What can hang from each mark
boku: moted rovuv
zekuz: rovuv
bige: falo
rovuv: bige boku zekuz
nizera: falo
moted: boku mari
falo: bige mari nizera
mari: falo moted

Every row comes from one small tree of marks. The marks that hang from a mark follow it in brackets, in alphabetical order. Every link used is in the known rows. Which tree was each row made from?
In the rows, 128 means zero.
Known rows
falo(bige mari(moted(boku(rovuv))) nizera): [136  99 139 108 117  73  89 120 140  90 116 178 121 137  94 100 112  98
  81 206]
rovuv(boku): [141 166 140 159 115 156 172 138 144 144 122 126 149 118 143 155 164 117
 195 107]
nizera(falo): [142 166  97 152 109 133 142 150 153 130 145 145 155 122 101 107 158 158
 161 108]
falo(bige mari nizera): [108 124  62 145 137 131 161 147 146 107 174 130 128 131 104  68 133 103
  84 165]
mari(falo(bige nizera) moted): [ 55 149 110 123 129 100 127 159  99 116 169 146 104 147 135  75 127 113
 137 159]
falo(bige mari(moted(boku)) nizera): [113 104 108 124 119  89 109 148 146  96 128 175 134 128 110  71 137 100
  79 201]
mari(falo(bige nizera) moted(boku(rovuv))): [ 95 128 151  92 124  62  97 122  91 116 128 188 107 153  99  97 110 102
 131 184]
moted(boku): [154 146 116 143 101 105 153 147 134 139 105 173 158 145  93 122 181 101
 160 121]
rovuv(boku(moted) zekuz): [114 129 172 145 110 179 147 125 143 122 110 125 176 103 167 163 147 160
 226 107]
nizera(falo(bige mari(moted(boku(rovuv))))): [143 110 129 108 105  81  68 138 169 104  96 164 134 100  47  96 130 158
 104 186]
zekuz(rovuv(boku)): [124 196 139 162 109 152 171 129 143 162  99 125 122 157 153 160 148 107
 172  89]
moted(boku(rovuv) mari(falo)): [151 160 155  94 127  71 115 105  92 163  89 157  98 128  72 139 132 124
 164 111]
bige(falo(mari nizera)): [130  95  87 131 171 129 167 141 119 125 172 131 125 127 145  98 126 111
  86 154]
boku(moted rovuv(bige zekuz)): [148 118 156 125  98 153 112  92 128 109 123  97 143 142 132 180 102 148
 164  76]
bige(falo(mari(moted(boku)) nizera)): [133  73 135 113 157  89 118 142 121 117 131 172 132 127 152 103 131 109
  81 191]
moted(boku(rovuv(zekuz)) mari): [182 144 168 124  90 113  82  92 106 128  53 150 166 132  79 148 126 123
 172 105]
boku(moted rovuv(bige(falo(nizera)) zekuz)): [146  73 153 111 141 157 128  85  88 111 166 123 137 152 169 156  76 139
 132 107]
nizera(falo(mari(moted(boku)))): [139 124 128 125 118  93  83 148 177 113 102 156 150  94  93 110 153 168
 101 172]
falo(bige mari(moted) nizera): [ 93 117  98 141 123 109 118 153 151  92 156 140 118 129 131  78 126 111
  87 177]
mari(falo moted): [ 78 167 142 120 124  96 125 159 115 133 133 121 110 132 136 134 143 133
 169 116]
nizera(falo(mari)): [136 144  83 143 133 131 134 146 175 125 144 112 144  94  89 105 144 170
 108 133]

Write each row's tree
[145  74 185 103 132 107  66 121 109 102  64 125 162 113 109 154 112 131
 120 166] => bige(falo(mari(moted(boku(rovuv(zekuz))))))
[ 77 157 139 121 139  93 122 142 103 123 162 141 108 146 163 114 117 125
 138 147] => mari(falo(nizera) moted)
[ 77 138 133 110 156 135 175 120 112 156 164 165  86  98 163  90 126 154
 192 133] => rovuv(boku(moted(mari(falo(bige nizera)))))
[ 84 163  81 124 141 112 154 139  91 145 167 144  95 135 111  62 127 113
 136 124] => moted(mari(falo(bige nizera)))
[135 110 137 125 128  83 102 129 153 103 123 171 136 130 138 111 131 114
  83 189] => falo(mari(moted(boku)) nizera)
[128 140 120  96 135  77 122 102  82 147 129 183  97 141  71  79 116 103
 133 151] => moted(boku(rovuv) mari(falo(bige nizera)))
[131  91 141 132 170 162 136 121 134 128 164  86 107 110 206 159 100 130
  71 144] => rovuv(bige(falo(mari(moted) nizera)) boku)
[117  90 127 127 159 113 131 148 123 110 155 135 116 125 173 108 117 122
  86 169] => bige(falo(mari(moted) nizera))
[ 86 173  84 124 128 117 155 157 101 156 137 121  96 124  85  79 154 120
 167  95] => moted(mari(falo(bige)))
[117 116  97 126 113 100  88 166 173 105 111 165 149  91  69  72 159 156
  99 183] => nizera(falo(bige mari(moted(boku))))
[167 138 167 117 102  94 134  99 137 135 105 172  92 126 124 152 132 150
 204  85] => boku(moted(mari) rovuv)
[155  90 122 120 147 168 112 109 110 120 127  40 144 122 110 170  90 132
  84 103] => boku(rovuv(bige(falo(mari)) zekuz))
[135 158 120 153 137 183 184 133 115 180 124  91 106 163 175 171 134  99
 128  63] => zekuz(rovuv(bige(falo) boku))
[137  86 140 116 142  93 121 158 131 127  97 152 136 115 122 121 160 116
 111 164] => bige(falo(mari(moted(boku))))
[132 149 116 149 153 177 185 110 105 173 157 110 102 177 201 153 105  92
  94  90] => zekuz(rovuv(bige(falo(nizera)) boku))
[131  96 121 139 160 216 144 125 127 135 130  31 161  91 152 173 116 141
 104 104] => rovuv(bige(falo(mari)) boku zekuz)
[139 156 137 162 108 209 132 115 134 134 124  59 176 122 152 185 126 129
 155  79] => rovuv(bige boku zekuz)
[161 147 135 140  94 162 103  97 118 113 118  72 156 152 106 183 104 122
 135  76] => boku(rovuv(bige zekuz))
[124 166 141 145 113 165 177 112 158 169 123 117  93 157 183 181 132 133
 156  64] => zekuz(rovuv(bige boku(moted)))
[131  90 119 139 175 209 143 107 117 125 163  51 157 107 181 153  88 133
  75 136] => rovuv(bige(falo(mari nizera)) boku zekuz)
[198 142 150 124  90 134  77  77 109 136  72 111 151 139  88 172 109 122
 131  76] => moted(boku(rovuv(bige zekuz)) mari)
[112 129 111 133 139 132 124 145 134 150 120  71  80 163 163 154 110 115
  50  93] => zekuz(rovuv(bige(falo(mari(moted)))))
[164  92 143 112 134 132 164 113 112 139 149 132  98 146 143 169 123 131
 157  78] => boku(moted rovuv(bige(falo)))
[101 133  89 135 114 120 102 170 178 100 135 122 133  91  91  75 144 166
 109 159] => nizera(falo(bige mari(moted)))
[144 136 168 142 110 196 127  94 137 142 107  89 142  99 179 180 123 170
 188  59] => rovuv(bige boku(moted(mari)) zekuz)
